Known rows, with every step that occurs
mored, zeromi: [ -5  -8  -7  10   7   9 -20   2   4  -2  -7   0  -3   8   4  11 -21  -4
   6  -3   1   0   3   1  -9  -5  -3  16   0  -2 -13  -3   7  -4   1   8
  -2   3 -17  17   9  15   6 -10   4  -6   9  -2 -15  10  16  -1  -9   4]
vaput, mored: [-10   3   1   2  -3   0  10   0   3 -11  -2  -5   6   0   4  -9   3   2
   5   3  -4   5   0  15  15  -2   2   2   2   4  -8   6   4   7 -11  -7
  -6  16  11  19   9  -2 -16 -16  12   6  -6  -9   5   1  -5  -7 -13  -5]
mored, naba: [-19   8  -1  -8   8   7   3  -9   9 -26 -23   1   9  -3 -23  -7   2   6
   5  -6  -7   0   1   1 -19 -12   1  -3   6 -10   8   2  -4  -5  -2   7
  -6   0  -3  -9  -3  -3   3 -13  -2  14   5 -17   0 -12   2   1 -12  15]
vaput, zeromi, mored: [ 20 -17  -3  -3  -2  13   4  -1  10 -19   0  -2 -10  19  -7  -5 -16 -10
 -10  -8  -8  -6  13  -8 -15   3  -8  -6  -1  -5 -12  -1   6   9 -14   4
 -13   3  -7  30  -7   4   8  -8  14  -3  25  -6 -15  11 -16  -5 -22   0]
zeromi, vaput: [ -5   5 -10  -8   4  12  -4   2 -11   9  -5  -5   8   5  13   1 -19  -5
 -10  10  -2   3  -9 -12   3  -4  -5  -6   5   0  -4  14   6  -9 -15   0
  -1  -4  -2  -5  -3 -16 -16  18  16  15   6 -16   4  -3  -2   8   7 -13]
vaput, mored, bosu: [-14   8  -1   5  -1  -4   5 -11   1  -4   5 -12  -8 -14  13  -6  10   9
  -4  -1  -9  19  -6   9  10   1   9  -5   5   4  -1 -11 -10   5  -4  -1
  13  13   5   9  12  -4 -24 -27  20  -1   0 -19 -14   4   6 -16 -13  -4]
mored, bosu, naba: [-11   1  20  11  10  -3  -5 -19  -5   0 -13   3 -15 -33  10   5  12  16
  -9  -4 -10   2 -13  -4  -5  11   9 -11  11 -11   7 -12 -16   2   6  -2
  16  -9 -10  -3  -3   0 -12 -11  15  16   5 -18 -30   4   4 -13   7   8]
zeromi, mored, naba, bosu, vaput: [-10  10  14 -11   3   1  25 -17  13 -33 -12 -13  19   3 -23  -6 -32   1
 -23 -20  -7   5   6  -6 -21   8 -10  -9  -3  -8  22  -5  17   2  -5 -13
 -29  -5  -9  19  -9   0 -13  -8 -11  21  15 -37  -6 -16  -6   5 -19  15]
naba, mored, zeromi, vaput: [-11  -4 -25  10   0  22 -24 -17   7  -6  -2  -5   6   6   2  24 -37  -6
  -5   8 -10   5  -8  -2  14  -6 -18  15  13  -5 -12   2   1 -27 -24   6
  -7   0 -14   7 -11  -2 -14  -3  10  19  14  -9 -36   1   6  14   4 -13]
vaput, naba, mored, bosu: [-25  10 -17   1  -9  13   2 -31  10 -30   3  -1 -13 -21 -16  15  12   4
  14  -5 -20  16 -13  -9  -1  -8  11   4  19 -12   5 -16 -28 -18  -7   9
  23   5  -6 -17  -8  -7 -15 -30  10  21  17 -14 -42 -10   1  -5  -2   0]
zeromi, vaput, mored, bosu, naba: [-22  11   6   1  12  10   2 -17 -11  -1 -16  -6   3 -20  27  -2  -5  14
 -16   9 -14   8 -22  -3  10   5   2 -14  17  -2  -9   6  -7   2 -23  -7
   5   4  -2   4   1 -16 -41  -4  40  32   3 -36 -15   1  -4  -9  -1 -12]
naba, bosu: [ -2  10  12   4  15  -9   2 -17   3   3   0 -10  -2 -15  -1  10 -15   7
  -9  -4 -15   0   9   2  13   8  -9   1 -10   9   6   3   2  -9   3  -2
 -21  -6  -7   2   2   5  -5   2 -12 -12  -2  -7  -3  -9   6   5   2  -8]
vaput, depo: [  8 -16   9   5   3 -14   4   9  -1 -11  -4  -1  -4  -4  18   5 -12   2
 -12  11   5   6   6  -5   2  -8  -4  -8   5  -5  -7  -9   5  -6 -12  -8
 -11   3   4 -12 -16  16 -14   4  -4  13  -6  -4 -17   3   2  -7   7  -9]
vaput, zeromi: [  4 -18 -11   8   7  16 -15  -1   8  -5  -2   3 -10   6   1   4  -3  -5
   0  -5  -6  -3  11  -7 -10  -1  -3  -4   3  -9 -16   4 -13   1  -9  12
  -3  -1  -5  22   2   4  14   1   8 -15  15  -3  -7   7 -12  -5   4  -4]
naba, bosu, mored, zeromi: [-15   2   6  12  13  -1 -11 -31  -3  -8   2  -9   8 -17 -10  32 -31 -12
 -11 -10  -8  -5  10   0   7  -2 -14   3 -13   7  -8  -2   7 -20  -3   3
 -13  -6 -19  13  -4  25  -2 -13 -15  -5   0  -6 -33   9  14   3  -3 -11]
bosu, vaput, zeromi, mored: [  4 -24  -4   1  -8  18   5   1   9 -14   5  -1   6  19  -3  -6 -23 -18
 -20 -18  12  10   7 -15 -29  12  -8 -10   7 -17   0  -7   1  13 -15  -6
  -5  -1  -3  47  -4   5   0   4   6   2  20 -20  -7   5 -26  -3   5   5]
mored, naba, bosu, vaput: [-31  10   4   0  15   5   9 -21  13 -19 -16  -7  24 -11 -21  -1 -20   7
 -13 -15  -5   9   8  -6 -17   3  -4  -5   1 -10  20   0  -9  -7   0  -5
 -20 -10  -8   9   1   2 -10  -2 -16  11   4 -38   0 -23  -2   4  10  11]
bosu, naba: [ -5  -4  23   9  10   0   0  -9  -3 -10 -20  12   3 -17   1   3   6  12
  -6  -4  -4 -15  -8   2   5   9   1  -4   7 -11  -3   6  -6   6  -7  -9
  -8  -6   0   7  -6   0  -5   0   7  23   1  -4 -10   2 -11  -8   2   6]
vaput, naba, bosu, mored, zeromi: [-30   3   4   1   7  14  -4 -33  -3 -36  -7  -5   4 -17 -24  29 -18 -14
   7 -14 -14  -1   2  -8  -9 -15  -2   6  -3  -4 -10  -2  -3 -20  -7  10
  -3   3 -16   5   4  21  -6 -26  -3  10   8 -13 -31   1  11   0 -11  -8]
zeromi, vaput, mored, naba, bosu: [-26  24  -4 -12  18  11   9 -21   5 -20 -23 -17  23  -6   0  -5 -26  11
 -10   5 -21   6  -2   4  12  -7  -8  -7   7   6  -3  22   6 -10 -27  -4
 -28   5   0   5   4 -16 -32  -5  17  25   4 -42   6 -21   1   5 -15 -13]
zeromi, vaput, depo: [  1  -8  -1  -1   7   1   0   8 -13  -1  -8  -6   3   0  28   7 -28  -2
 -21  19   2   7  -5 -17   4 -13  -8 -12  10  -3 -13   6  11 -13 -27  -6
  -7  -3   2 -19 -17   0 -29  20  12  25  -1 -21 -10  -1   0   1  15 -20]
zeromi, mored, bosu, vaput, depo: [  5 -11  13  -1 -12  -9  19   1  -2 -13  10 -13  -8  -1  17  -2 -25  -3
 -32  -7  11  26  -5 -19 -23  10   0 -18   6 -10  14 -33  10   4  -5 -16
   7   0  -5   5 -19   8 -30  -8   7  20  10 -32 -33   6  -4 -11  -1   2]
naba, mored: [ -3   0 -11  10  -7   3  -2 -17  13  -7   6   1   2  -5 -10  10  -3   2
   2   2 -12   1  -3   7  19  -1 -11   4   7  -2   3  -4  -9 -16 -12  -3
  -7   1   2  -1 -18  -4  -4  -9  -7  14   4   4 -27  -6  -7   9   5  -4]
mored, zeromi, vaput: [ -8  -2 -15   1  10  21 -24   1  -7   5 -10  -5   5  13  14  13 -39  -9
  -6   4   0   5  -5  -8  -7  -8  -7   9   7  -1 -18   8  10 -11 -13  10
  -2   0 -17  11   8   0  -8   6  20  10  11 -16  -9   7  16   5  -2  -8]

Rows
[-25  11  -3  -6   5   8  15 -10  14 -33 -21  -5  16  -2 -13 -15   5  10
   8  -1  -8   4   1  14  -2 -12   4   1   8  -8  -2   5  -2   5 -15  -4
 -15  16   7   9   6  -4 -13 -27  11  20   2 -24   7  -8  -2  -9 -21   7]
vaput, mored, naba
[-15   2   9   9   9  -2   3 -15   6   6   8  -7  16  -9   1   9 -23  -1
 -18 -11   3  12   6  -8   0  16  -7  -3  -5  -1  16  -1  -4  -3   1  -9
 -15 -10  -5  19   3   3 -12  13 -19  -9  -3 -24   1 -14  -8   5  24  -2]
naba, bosu, vaput
[-20   6 -16  -3 -12  17   5 -21  15 -36  -3   4  -1  -7 -23  10   4   0
  18  -3 -16   5  -9  -5   3 -10   4   9  17 -14   2  -4 -19 -16 -17   4
   7   9   1  -7  -8  -5  -8 -21   1  28  14  -3 -27 -12 -10   3  -5  -1]
vaput, naba, mored
[-13 -11   5  23   9   9 -19 -24  11 -19 -19  13   1 -17  -5  23 -15  10
  -3  -3 -13 -12  -7  11  11   6 -12  15  17 -17  -7  -2 -10 -13 -16  -6
 -11  -5 -13  17 -10   6  -4 -15   1  32  14  -2 -45   7  -1  -2  -1   7]
bosu, naba, mored, zeromi
[-11  10  -9  -9   2  13   7  -2  -8  -4  -7  -6  15   6  19  -7 -18  -1
  -6  14  -3   9 -11   1  16  -4  -4  -3   7   7 -14  17   7  -2 -29  -8
  -7  12   8  10   6 -15 -29   6  27  19  -1 -22   9  -3  -6   3  -3 -18]
zeromi, vaput, mored
[-16 -13   6  12  -2  -7  -1   0  -7   0  10  -8  -6 -19  28   6 -10  -1
 -23  -1  12  32  -6 -21 -19   6   6 -17  13 -13  11 -28 -13  -3  -1  -7
  22  -5  -3  -1 -11  13 -25   3   1   8  -4 -33 -28   1  -1 -11  30  -4]
mored, bosu, vaput, depo
[ -8  -4  10  18   4   0  -1 -24   9 -19 -13  15   3 -22  -7  14   4  13
  -5   0 -15 -12 -10  11  19  10 -10   1  16 -14   0   0 -15 -10 -15 -13
 -12  -5   0   6 -20  -4 -10  -6  -2  34   4  -2 -35  -2 -16   1   9   3]
bosu, naba, mored
[-37 -10 -21   7 -12  26 -10 -17  11 -33   2   7  15   2 -15  15 -19 -14
   9 -16   7  20  -8 -13 -20  -5   2  15  23 -25   3 -13 -18 -11 -18   1
  11   6  -8  25   3   4 -11 -12   1  26  17 -19 -29  -7  -7   5  16   6]
bosu, vaput, naba, mored, zeromi
[-19   9 -12 -20  -1  27   3  -8  -9 -18 -13  -1   9   3  -1   4 -13  -6
   3   5  -7   5 -15 -22 -11 -16   5  -2  16  -9 -12  13  -3  -7 -20   6
   8   3  -1 -10   5 -18 -21   7  27  27  11 -22   4 -13  -3   5   1  -7]
zeromi, vaput, naba
[-10 -18  -6  -5  -4  22   7  -6  15 -32 -11  -3  16  18 -18 -12 -24 -12
 -16 -21   9   8   6 -17 -41   4  -3 -13   9 -26   4  -4  -3  10 -17   1
  -7  -2  -6  40  -5   3   2  -5   5  15  25 -35  -6  -3 -24  -2  -4  15]
bosu, vaput, zeromi, mored, naba
[-20 -13 -24  21  -4  17 -18 -27  15  -2  16  -3  -7 -13   0  15  -6  -4
 -11 -10 -10  23  -3 -13  -5  11  -4  -9  19 -16   5 -21 -33 -16 -13   4
  17  -5  -9  19 -14   0  -9  -7   3   2  19 -27 -47  -1 -18  -3  28  -5]
naba, mored, bosu, vaput, zeromi
[-11   8  14   6   9 -10   3 -31  -4  -7   7 -10  11 -20 -13  23 -11  -8
 -14  -4 -12  -7   7   1  13   2 -14 -10 -14  11   1   1   3 -19  -3  -5
 -12  -8  -6  -1 -13  15  -7  -7 -16  -2  -8  -5 -20   0   1   5   4 -18]
naba, bosu, mored
[-23  -1 -20   6  -7  23 -12 -21  15 -38  -7   4  -4  -3 -20  18 -14  -6
  21  -9 -12   6  -5  -2  -4 -15   2  21  19 -15  -9  -7 -14 -18 -16  11
   3  11 -13   4   3   6  -4 -26   6  24  20  -5 -39  -4   7   1 -12   1]
vaput, naba, mored, zeromi
[-13  -3  -7   9   5   7  -7   0   4 -14  -6  -2   3   7   8   2 -16  -1
   6  -3   0   9   1  16   7  -6  -2  14   4   1 -17   2   6   4 -12   1
  -8  19  -6  33  21  12 -10 -24  15   1   2  -8  -8  10  10 -10 -21  -2]
vaput, mored, zeromi
[  3 -11   7   9   6   9   7 -14  11 -10   6  -9   5   6  -4   8 -34  -8
 -27 -18  -4   7  14 -14 -13  21 -15  -9  -5  -6   6   0   3   3  -9  -7
 -25  -7 -10  43  -1   7  -5   7  -7 -11  17 -27 -12  -5 -19   1   6  -4]
naba, bosu, vaput, zeromi, mored
[-11 -12   0  15  13  12  -9 -15  10   2   5  -5   7  -7   1  11 -23  -5
 -18 -14  -3  10  15 -14  -7  17 -10  -6  -4  -6   3   3 -14  -3  -5   0
 -18 -11  -9  38   7   9  -2  14 -11 -18   9 -29  -4  -7 -18   2  25  -9]
naba, bosu, vaput, zeromi
[-22  -5  -3   5  -9   7  13   1   1  -7   4   0  24   3   9  -9  -5  -4
  -6  -4  16  19  -4   6  -3  10   3  -4   8 -10   4  -1  -4  11 -15 -15
   0  10  12  37   9   0 -24  -2   4  11  -5 -27  12  -4 -16  -3  14  -2]
bosu, vaput, mored
[ -4 -15  -7   4  14  12 -21   8 -12  -3 -14  -6   1   8  29  19 -49  -8
 -15  14   5  10  -1 -14  -5 -16  -9   3  12  -6 -23   1  17 -15 -23   3
  -9   0 -15   1  -3  13 -19  10  18  20   9 -19 -23  11  17  -1   5 -17]
mored, zeromi, vaput, depo
[-23   0 -15  15 -10   3  -6 -24   9   0  17  -6   1 -19   0  13  -4   1
 -11  -6  -2  27 -11  -7   0  13  -2  -3  18 -11  17 -22 -24 -15  -7  -5
  19  -6  -3   4 -17  -4 -17  -8  -4  11   6 -23 -41  -9  -7   4  27   0]
naba, mored, bosu, vaput
[-10 -17   8  23  15   8 -20 -18   2 -22 -23   7   3 -16  18  27 -36   8
 -17  12 -10  -6  -8  -2  15  -2 -18   5  24 -19 -19   3  -2 -23 -36 -11
 -19  -6 -10   2 -23   8 -25   2  12  52  11 -17 -54   6  -3   0  11 -11]
bosu, naba, mored, zeromi, vaput, depo
[  1  17  15 -12   6  -4  26 -20  15 -35 -18 -13   7   4 -26  -5 -26   9
 -17 -17 -20  -4   7   1 -12   2 -12  -6  -8   1  17  -4  20  -2  -1  -8
 -32  -1  -9   1  -8  -1  -5 -19  -6  18  16 -25 -11 -10   3   2 -36  10]
zeromi, mored, naba, bosu
